Each row was made from one path, in order. Every step used is in the known rows, and no mark comes twice. Write each row's path.
Known rows:
Q > K > Z: [-0.06  0.02  0.06  0.04  0.17 -0.35 -0.10  0.34  0.03  0.14 -0.12 -0.06
  0.16  0.02  0.18  0.30  0.10 -0.02 -0.15]
B > F > Z > K: [ 0.06  0.00  0.02 -0.13  0.05  0.07  0.07  0.20  0.04  0.05  0.21 -0.06
 -0.08 -0.13  0.15  0.43 -0.24 -0.17  0.02]
V > K > F > Z: [ 0.18  0.28  0.23  0.12  0.19 -0.08  0.00  0.12  0.09 -0.05  0.20 -0.11
  0.21 -0.25  0.05  0.38  0.00 -0.05 -0.11]
V > K > Z: [ 0.11  0.23  0.12  0.12  0.14 -0.10 -0.11  0.17  0.10 -0.01  0.00 -0.13
  0.08 -0.23 -0.05  0.34 -0.08  0.06 -0.31]
Z > V: [ 0.18  0.03 -0.04 -0.06  0.03  0.21  0.00 -0.11  0.06 -0.03 -0.05  0.09
 -0.06 -0.04  0.19  0.05 -0.06  0.03 -0.19]
V > K > Q > Z: [-0.23  0.53  0.03  0.12  0.19 -0.17 -0.02  0.37  0.11  0.05  0.00 -0.19
  0.17 -0.20 -0.08  0.47 -0.08 -0.07 -0.54]
B > F > Z > K > Q: [-0.08  0.28  0.02 -0.10  0.23  0.12  0.06  0.33  0.00  0.11  0.22 -0.13
  0.02 -0.31  0.20  0.64 -0.31 -0.16 -0.15]
B > F: [ 0.05  0.09 -0.10 -0.17  0.09 -0.12 -0.06  0.18 -0.15  0.15  0.13 -0.14
 -0.12  0.02 -0.10 -0.08 -0.05 -0.02  0.00]
V > Z: [ 0.14  0.03  0.05  0.17  0.28  0.09 -0.02  0.11  0.12 -0.07  0.03  0.01
 -0.06 -0.12 -0.06  0.10 -0.05 -0.03 -0.14]
Z > V > K: [ 0.16  0.20  0.04  0.01  0.01  0.25 -0.06 -0.19  0.11 -0.05  0.00  0.04
 -0.13 -0.12  0.04  0.28 -0.18 -0.03 -0.40]
B > F > Z > V > K: [ 0.32  0.24  0.10  0.03  0.14  0.11 -0.02  0.03  0.12 -0.01  0.22 -0.06
 -0.08 -0.20  0.07  0.34 -0.31 -0.17 -0.37]
Q > K: [-0.17 -0.03  0.02  0.00  0.04 -0.22 -0.05  0.07 -0.01  0.14 -0.02  0.04
  0.04  0.16  0.09  0.16  0.06 -0.13 -0.04]
Q > Z > V > K > F > B: [ 0.11  0.31  0.13 -0.09  0.48 -0.09 -0.02  0.36  0.14 -0.10 -0.15 -0.07
 -0.16 -0.20  0.09  0.34 -0.06 -0.01 -0.53]
V > K: [-0.01  0.14  0.08  0.10 -0.02  0.06 -0.06 -0.08  0.06 -0.04  0.10 -0.04
 -0.05 -0.10 -0.13  0.22 -0.12 -0.03 -0.20]
K > Z > F: [ 0.20  0.09  0.03 -0.12  0.16 -0.13 -0.01  0.27  0.00  0.12 -0.19  0.14
 -0.03 -0.18  0.07  0.21 -0.09  0.16 -0.19]
K > V > Z > F: [ 0.25  0.19  0.03 -0.04  0.58  0.18 -0.05  0.09 -0.01  0.20 -0.07  0.22
 -0.44 -0.04  0.00  0.31 -0.13  0.21 -0.12]
K > V > Z: [ 0.13  0.16  0.00  0.10  0.57  0.17 -0.07  0.09  0.02  0.09  0.00 -0.01
 -0.26 -0.01  0.00  0.23  0.00  0.14 -0.04]
F > Z > V > K > Q: [ 0.13  0.44  0.16  0.21  0.23  0.28  0.03  0.00  0.23 -0.10  0.10 -0.03
  0.12 -0.42  0.23  0.61 -0.28 -0.15 -0.50]
Z > F > B: [ 0.06 -0.12  0.11 -0.09  0.25  0.03  0.01  0.11  0.03 -0.04 -0.30  0.26
 -0.39 -0.09 -0.03  0.05 -0.22  0.01 -0.07]
K > Q > Z > V: [-0.05  0.40 -0.11 -0.07  0.26 -0.02  0.06  0.32  0.11  0.06 -0.10 -0.07
  0.16 -0.16  0.23  0.30 -0.04 -0.01 -0.54]
Z > B > F: [ 0.07  0.20 -0.05 -0.30  0.15 -0.04  0.05  0.07 -0.22  0.05  0.06 -0.02
 -0.20  0.05 -0.20 -0.09 -0.39  0.00 -0.22]

Which path is each row?
[-0.14  0.06 -0.02 -0.10  0.36 -0.12 -0.16  0.05 -0.10  0.26 -0.06  0.00
 -0.16  0.28  0.13  0.32  0.12  0.06  0.07] | Q > K > V
[ 0.04  0.32 -0.01 -0.19  0.76 -0.09 -0.12  0.20 -0.19  0.28  0.08  0.03
 -0.43  0.19 -0.09  0.33 -0.34  0.00 -0.35] | Q > K > V > Z > B > F
[ 0.09  0.17  0.05 -0.11  0.37  0.20  0.01  0.27  0.03  0.02  0.17 -0.02
 -0.07 -0.26  0.13  0.49 -0.01  0.09 -0.09] | V > Z > K > F
[-0.26  0.43 -0.02 -0.12  0.29 -0.16  0.14  0.29  0.03 -0.01 -0.16 -0.04
  0.13 -0.11 -0.06  0.23 -0.31 -0.05 -0.55] | K > Q > Z > B
[-0.20  0.36 -0.06  0.02  0.23 -0.23  0.06  0.38  0.07  0.10 -0.04 -0.19
  0.22 -0.09  0.06  0.26  0.04 -0.06 -0.31] | K > Q > Z
[ 0.19  0.19  0.01 -0.10  0.42  0.03  0.02  0.15 -0.10  0.01  0.07 -0.01
 -0.28 -0.09 -0.25 -0.01 -0.43 -0.05 -0.38] | V > Z > B > F
[ 0.16  0.05  0.03  0.01  0.13 -0.12  0.01  0.21  0.03  0.08  0.20 -0.12
  0.03 -0.05  0.04  0.07 -0.14 -0.16  0.06] | B > F > Z
[-0.01  0.22  0.01 -0.25  0.35 -0.41 -0.03  0.40 -0.16  0.21 -0.08 -0.05
 -0.05  0.05  0.01  0.20 -0.29 -0.03 -0.37] | Q > K > Z > B > F
[ 0.09  0.11 -0.04 -0.21  0.36  0.13  0.00  0.18 -0.04  0.19  0.16 -0.07
 -0.27 -0.01  0.19  0.58 -0.23 -0.02  0.11] | B > F > Z > K > V
[-0.26  0.24 -0.01 -0.10  0.10  0.24  0.03  0.14 -0.03  0.03  0.03 -0.03
 -0.01 -0.25  0.17  0.57 -0.19 -0.02 -0.18] | Z > K > Q
[ 0.19  0.53  0.08  0.07  0.32  0.13 -0.02  0.17  0.09  0.04  0.23 -0.13
 -0.01 -0.38  0.16  0.51 -0.35 -0.14 -0.54] | B > F > Z > V > K > Q
[-0.01  0.23 -0.10 -0.29  0.16 -0.32  0.11  0.34 -0.10  0.08 -0.04 -0.08
 -0.09  0.11 -0.21 -0.02 -0.33 -0.08 -0.38] | Q > Z > B > F
[ 0.12  0.06  0.03 -0.05  0.26 -0.14 -0.09  0.23  0.09  0.12 -0.16  0.05
  0.10 -0.03  0.37  0.34  0.04  0.00 -0.33] | Q > K > Z > V
[ 0.14  0.01  0.14  0.03  0.07  0.06  0.18 -0.13  0.09 -0.19 -0.06  0.13
  0.07 -0.09  0.02  0.14 -0.39 -0.11 -0.18] | F > Z > B
[ 0.20  0.36 -0.05 -0.18  0.68  0.11 -0.04  0.14 -0.19  0.13  0.04 -0.02
 -0.47  0.03 -0.22  0.14 -0.40  0.14 -0.27] | K > V > Z > B > F
[-0.07  0.08 -0.06 -0.22  0.20  0.28 -0.02 -0.04 -0.08  0.11 -0.01  0.01
 -0.32  0.05  0.15  0.53 -0.11  0.14  0.08] | Z > K > V
[ 0.00  0.11  0.01  0.11  0.61 -0.06 -0.18  0.16  0.02  0.20 -0.02  0.03
 -0.20  0.17  0.09  0.39  0.04  0.03 -0.09] | Q > K > V > Z
[ 0.04  0.05  0.05 -0.12  0.22 -0.35 -0.07  0.34  0.01  0.25 -0.22  0.17
 -0.02 -0.01  0.18  0.37 -0.02  0.05 -0.24] | Q > K > Z > F
[-0.09  0.13  0.07 -0.15  0.22 -0.31 -0.08  0.24 -0.14  0.22  0.05 -0.04
  0.12  0.11  0.18  0.18  0.25  0.02  0.01] | Q > K > F
[ 0.30 -0.04  0.09  0.08  0.07  0.20  0.09 -0.08  0.24 -0.13  0.00  0.12
  0.09 -0.14  0.30  0.19 -0.14 -0.11 -0.15] | F > Z > V
[ 0.28  0.13 -0.02 -0.05  0.16  0.04 -0.01  0.14  0.08 -0.02 -0.15  0.00
  0.04 -0.18  0.27  0.17 -0.02  0.12 -0.33] | K > Z > V
[ 0.03  0.48  0.05  0.05  0.18  0.29 -0.06 -0.05  0.07 -0.02  0.06 -0.05
 -0.02 -0.32  0.10  0.47 -0.23  0.00 -0.57] | Z > V > K > Q
[ 0.01  0.10  0.17  0.01  0.26 -0.33  0.01  0.28  0.04  0.12  0.11 -0.02
  0.29  0.00  0.28  0.34  0.17 -0.09  0.07] | Q > K > F > Z
[-0.20  0.61  0.07  0.00  0.24 -0.08  0.10  0.23  0.07 -0.04 -0.10 -0.09
  0.08 -0.20 -0.17  0.47 -0.42 -0.09 -0.77] | V > K > Q > Z > B
[-0.13  0.13 -0.13 -0.27  0.27  0.01  0.00  0.24  0.05  0.17 -0.09 -0.06
 -0.18  0.10  0.14  0.56 -0.05  0.07 -0.07] | Q > Z > K > V
[ 0.28  0.11  0.17  0.20  0.06  0.21  0.03 -0.14  0.26 -0.15  0.04  0.08
  0.03 -0.23  0.18  0.42 -0.26 -0.16 -0.34] | F > Z > V > K
[-0.16  0.01 -0.09 -0.17  0.00 -0.05  0.08  0.26  0.12  0.02 -0.08 -0.05
  0.02  0.00  0.10  0.41 -0.08 -0.09 -0.15] | Q > Z > K
